What can hang from each mark:
kekobo: nutef
nutef: dubet nupof zeka
zorat: fitaso ruli
vatizef: lopog
pesik: movad
dubet: movad
movad: dubet
ruli: nutef vatizef
fitaso: vatizef
garoz: zopi
kadez: zupot
vevenot: nutef
zeka: nutef
zupot: kadez nutef zopi
lopog: vatizef

In the rows, zero is written as 128.
Known rows, with every way that one mark hangs from another:
{kekobo nutef}: [136 118 152 120 138 157  91 112 125 164 113 104 105 112 140 138 117 157
 136 176 153 105 130  94 153  99 108]
{kadez {zupot nutef zopi}}: [111 133 165 132 113 162 107  78 108 168 121  99 114 121 124 125 124 188
  79 135 129 103 139 113 117  94 138]
{ruli nutef vatizef}: [115  87 169 127 132 143  98  99 120 175 137 137 106 111 121 142 137 162
 131 184 158  77 139  68 163  96  82]
{zorat {fitaso {vatizef lopog}}}: [106  82 175  99 124 148 102 100  83 161 138 150 102 120  98 105 120 179
 139 187 192  84 134  68 169  70  75]
{zupot kadez {nutef dubet nupof zeka} zopi}: [144 137 145 143 123 163 121  84 145 155 110 110 111 146 131 101 131 209
 105 131 103 106 128 146 107  95 173]
{movad dubet}: [138 124 163 120 101 143  82 108 101 152 142 127 115 109 146 153 121 154
 115 143 158 118 114  84 154  90 103]
{zeka {nutef {dubet movad}}}: [149 127 158 126 127 132  88 116 135 158 119 116 108 119 157 141 107 168
 137 165 128 106 108 128 145  95  99]
{zupot kadez {nutef {dubet movad} zeka} zopi}: [141 127 154 137 109 156 116  93 128 157 112 102 116 132 124 118 116 212
 100 130  97 109 134 149 106  95 154]
{zeka {nutef dubet nupof}}: [153 137 149 132 140 139  93 106 151 156 117 124 103 132 164 124 122 165
 142 166 133 102 104 125 146  96 117]
{ruli {nutef dubet nupof zeka} {vatizef lopog}}: [138  78 151 134 146 140 120 106 153 166 132 155 102 138 124 103 131 183
 163 184 143  71 133  95 164  91  89]
{zupot nutef}: [119 127 162 128 113 160  88 102 118 164 122 112 102 117 130 127 126 182
 117 154 146 115 136  87 129  94 114]
{kadez {zupot {nutef {dubet movad} nupof zeka} zopi}}: [138 134 154 141 121 156 117  90 135 157 111 108 112 134 138 114 118 199
 105 135 106 102 130 152 107  98 151]
{zorat fitaso {ruli {nutef dubet nupof} {vatizef lopog}}}: [114  41 185 110 137 131 119  90 127 166 141 180 107 129  99  88 139 176
 153 209 171  59 127  91 182  72  72]
{zupot {nutef nupof} zopi}: [123 132 164 132 120 165 101  89 122 153 114 114  99 128 133 122 132 187
 103 146 129 108 136 111 122  89 144]
{garoz zopi}: [119 115 163 117 112 164  85  90 102 168 131 101  98 109 132 149 124 168
 103 158 146 107 129  81 141  86 117]
{zorat {ruli vatizef}}: [121  80 182 106 134 151 102  94 108 166 139 139 105 117 108 124 138 173
 140 178 184  93 131  75 161  77  77]
{ruli {nutef nupof}}: [131 110 161 134 136 148  85 102 138 169 125 126 104 116 150 144 132 150
 126 174 142  87 126  89 156 105 117]
{lopog vatizef}: [114 103 170 103 129 163  96 116  98 176 133 120  99 119 117 133 122 175
 131 169 178 106 130  85 165  92  90]
{dubet movad}: [133 113 174 117 121 153  78 124 101 155 126 116 104 103 137 164 103 162
 127 159 149 113 127 104 145  92  99]
{vevenot nutef}: [122 135 165 129 130 157  92  95 124 167 124 108 113 113 147 140 131 173
 136 167 140  95 124  86 142  97  93]
{vevenot {nutef {dubet movad}}}: [139 129 164 129 128 146  94 108 127 157 122 114 118 113 149 148 115 179
 141 167 112  98 113 120 139  96  90]
{kadez zupot}: [121 127 164 126 126 161  94  93 105 171 131 105 115 114 131 140 118 166
 101 145 151 105 126  98 137  97 118]
{zupot kadez {nutef {dubet movad} nupof} zopi}: [136 130 162 142 119 160 109  93 127 144 110 116 110 130 126 127 114 196
  87 133  94 108 127 160 114  89 166]
{nutef {dubet movad} zeka}: [164 115 149 119 125 146  95 124 128 159 125 117 111 123 146 137 108 187
 155 157 128 115 115 124 133  98 105]
{pesik {movad dubet}}: [136 118 187 124  87 146  79 126  97 153 146 132  97  93 146 172 112 152
 110 136 156 121 108  82 149 101 105]
{ruli {nutef zeka} vatizef}: [125  89 159 129 134 142 108 100 136 180 132 132 105 121 129 126 142 174
 151 183 160  75 142  69 156 102  86]

Rows:
[121 136 159 144 124 167  99  95 136 156 113 116 103 128 130 117 127 180
 105 142 136 110 134 116 123  95 153]  {zupot kadez {nutef nupof}}
[100  45 187  98 127 128 109  84 104 174 139 163 109 118  94  91 135 174
 142 210 192  55 139  68 186  71  64]  {zorat {fitaso {vatizef lopog}} {ruli nutef}}
[111  69 187  91 126 139 103  86  92 166 137 154 107 119 100  99 137 177
 144 198 200  77 129  76 169  70  75]  {zorat {fitaso vatizef} ruli}
[104  57 188  90 127 140 109  89  90 164 140 161 105 122  88  88 129 182
 146 199 204  74 134  71 178  61  65]  {zorat {fitaso {vatizef lopog}} ruli}
[138 138 146 142 126 158 111  93 146 164 115 112 111 136 142 103 125 192
 120 142 123 106 126 132 113 102 141]  {kadez {zupot {nutef dubet nupof zeka}}}
[155 132 155 133 138 135  91 117 150 149 113 125 101 127 166 135 111 164
 145 167 126 103 106 141 144  96 114]  {zeka {nutef {dubet movad} nupof}}
[119 136 163 141 120 170 108  81 125 153 112 109 105 131 123 119 130 190
  83 132 122 105 138 126 117  91 169]  {zupot kadez {nutef nupof} zopi}
[124 140 155 140 123 165 116  80 133 164 113 103 108 134 137 108 131 195
 101 135 128  99 139 125 110  99 154]  {kadez {zupot {nutef nupof zeka} zopi}}
[156 122 142 128 150 155  96 115 145 153 108 118 105 124 149 128 116 160
 145 177 131 105 114 126 151  97 124]  {kekobo {nutef dubet nupof}}
[126 133 151 139 115 163 105  95 137 169 116 103 108 130 129 108 129 197
 118 139 140 111 140 104 116 101 142]  {zupot kadez {nutef zeka}}
[119 135 156 134 114 162 114  80 121 171 118  95 113 129 130 113 128 198
  96 134 130 102 142 114 110  99 142]  {kadez {zupot {nutef zeka} zopi}}
[112  44 181  98 127 123 111  85 108 171 141 167 113 123  95  88 132 180
 143 210 176  58 129  83 184  71  64]  {zorat {fitaso {vatizef lopog}} {ruli {nutef dubet}}}
[156 137 151 138 141 149 105 111 158 153 111 119 111 130 166 126 123 187
 168 168 111  93 114 135 130 102 109]  {vevenot {nutef {dubet movad} nupof zeka}}
[139 131 147 136 112 160 118  83 129 164 116 101 117 138 122 107 127 213
  98 129 104 109 131 133 108  95 157]  {zupot kadez {nutef dubet zeka} zopi}
[134 134 156 141 121 164 112  82 129 151 114 114 111 136 124 116 126 197
  85 132 101 108 125 144 115  89 169]  {zupot kadez {nutef dubet nupof} zopi}
[131 128 154 137 113 158  99  96 126 162 122 112 115 125 121 120 120 192
  99 140 118 116 125 121 123  94 138]  {zupot kadez {nutef dubet}}
[117  57 181 114 137 134 118  88 139 174 132 166 103 130 116  90 155 175
 165 207 184  59 134  83 168  86  85]  {zorat fitaso {ruli {nutef nupof zeka} vatizef}}
[129 129 158 134 110 161 109  81 114 160 121 105 117 128 115 122 122 201
  77 131 103 111 128 131 116  90 154]  {zupot kadez {nutef dubet} zopi}
[113  77 168 131 144 147 108 103 132 164 134 154  97 123 116 122 131 164
 140 186 162  70 142  74 174  86  85]  {ruli {nutef nupof} {vatizef lopog}}
[106  41 184 106 129 133 122  89 123 178 142 165 106 127  98  84 144 183
 161 206 190  58 142  67 177  78  63]  {zorat fitaso {ruli {nutef zeka} {vatizef lopog}}}
[126  48 182 109 127 124 117  97 129 173 136 164 112 123 111 101 139 183
 163 207 164  64 128  99 166  85  70]  {zorat fitaso {ruli {nutef {dubet movad} zeka} vatizef}}
[112  61 185 106 135 130 105  83 120 169 130 163 105 121 112  97 146 166
 146 211 186  56 131  84 177  80  86]  {zorat {fitaso vatizef} {ruli {nutef nupof}}}
[104  50 191 106 127 132 109  85 113 177 141 162 109 115 103 107 147 168
 143 207 184  63 134  70 175  81  69]  {zorat fitaso {ruli nutef vatizef}}
[110  45 182 112 138 136 125  90 136 171 136 172 101 133 105  79 147 180
 167 207 189  56 140  77 177  78  75]  {zorat fitaso {ruli {nutef nupof zeka} {vatizef lopog}}}
[127  57 172 102 128 121 113  84 124 177 134 157 114 127 112  87 143 184
 158 208 172  60 126  90 169  84  77]  {zorat {fitaso vatizef} {ruli {nutef dubet zeka}}}
[151  84 165 123 136 134  99 103 152 167 123 135 111 125 145 122 131 170
 152 181 138  83 120 118 153  98 105]  {zorat {ruli {nutef {dubet movad} nupof zeka}}}
[125 128 164 133 111 154 107  88 110 161 120 104 118 120 126 131 111 193
  83 135 107 106 130 141 114  93 136]  {kadez {zupot {nutef {dubet movad}} zopi}}
[127 128 161 135 114 152 100  99 120 162 121 110 116 118 131 129 109 185
 100 143 118 110 128 132 119  97 124]  {kadez {zupot {nutef {dubet movad}}}}
[141 131 144 139 115 157 108  97 142 166 118 108 114 135 129 105 125 204
 120 139 119 114 128 123 114 100 142]  {zupot kadez {nutef dubet zeka}}
[121  52 185 100 124 119 104  92 110 168 133 162 114 114 107 108 130 174
 143 210 165  61 125 101 175  79  71]  {zorat {fitaso vatizef} {ruli {nutef {dubet movad}}}}
[118  39 178 106 129 128 125  90 127 176 143 169 111 130  98  81 141 189
 163 206 174  60 132  82 176  77  63]  {zorat fitaso {ruli {nutef dubet zeka} {vatizef lopog}}}
[117  68 181 115 134 139 102  89 123 176 138 142 109 114 114 127 143 165
 136 190 171  74 136  72 169  87  76]  {zorat {ruli nutef vatizef}}
[132 138 149 146 125 167 108  97 153 160 109 112 102 138 138 102 133 193
 125 141 138 108 137 117 115 101 157]  {zupot kadez {nutef nupof zeka}}
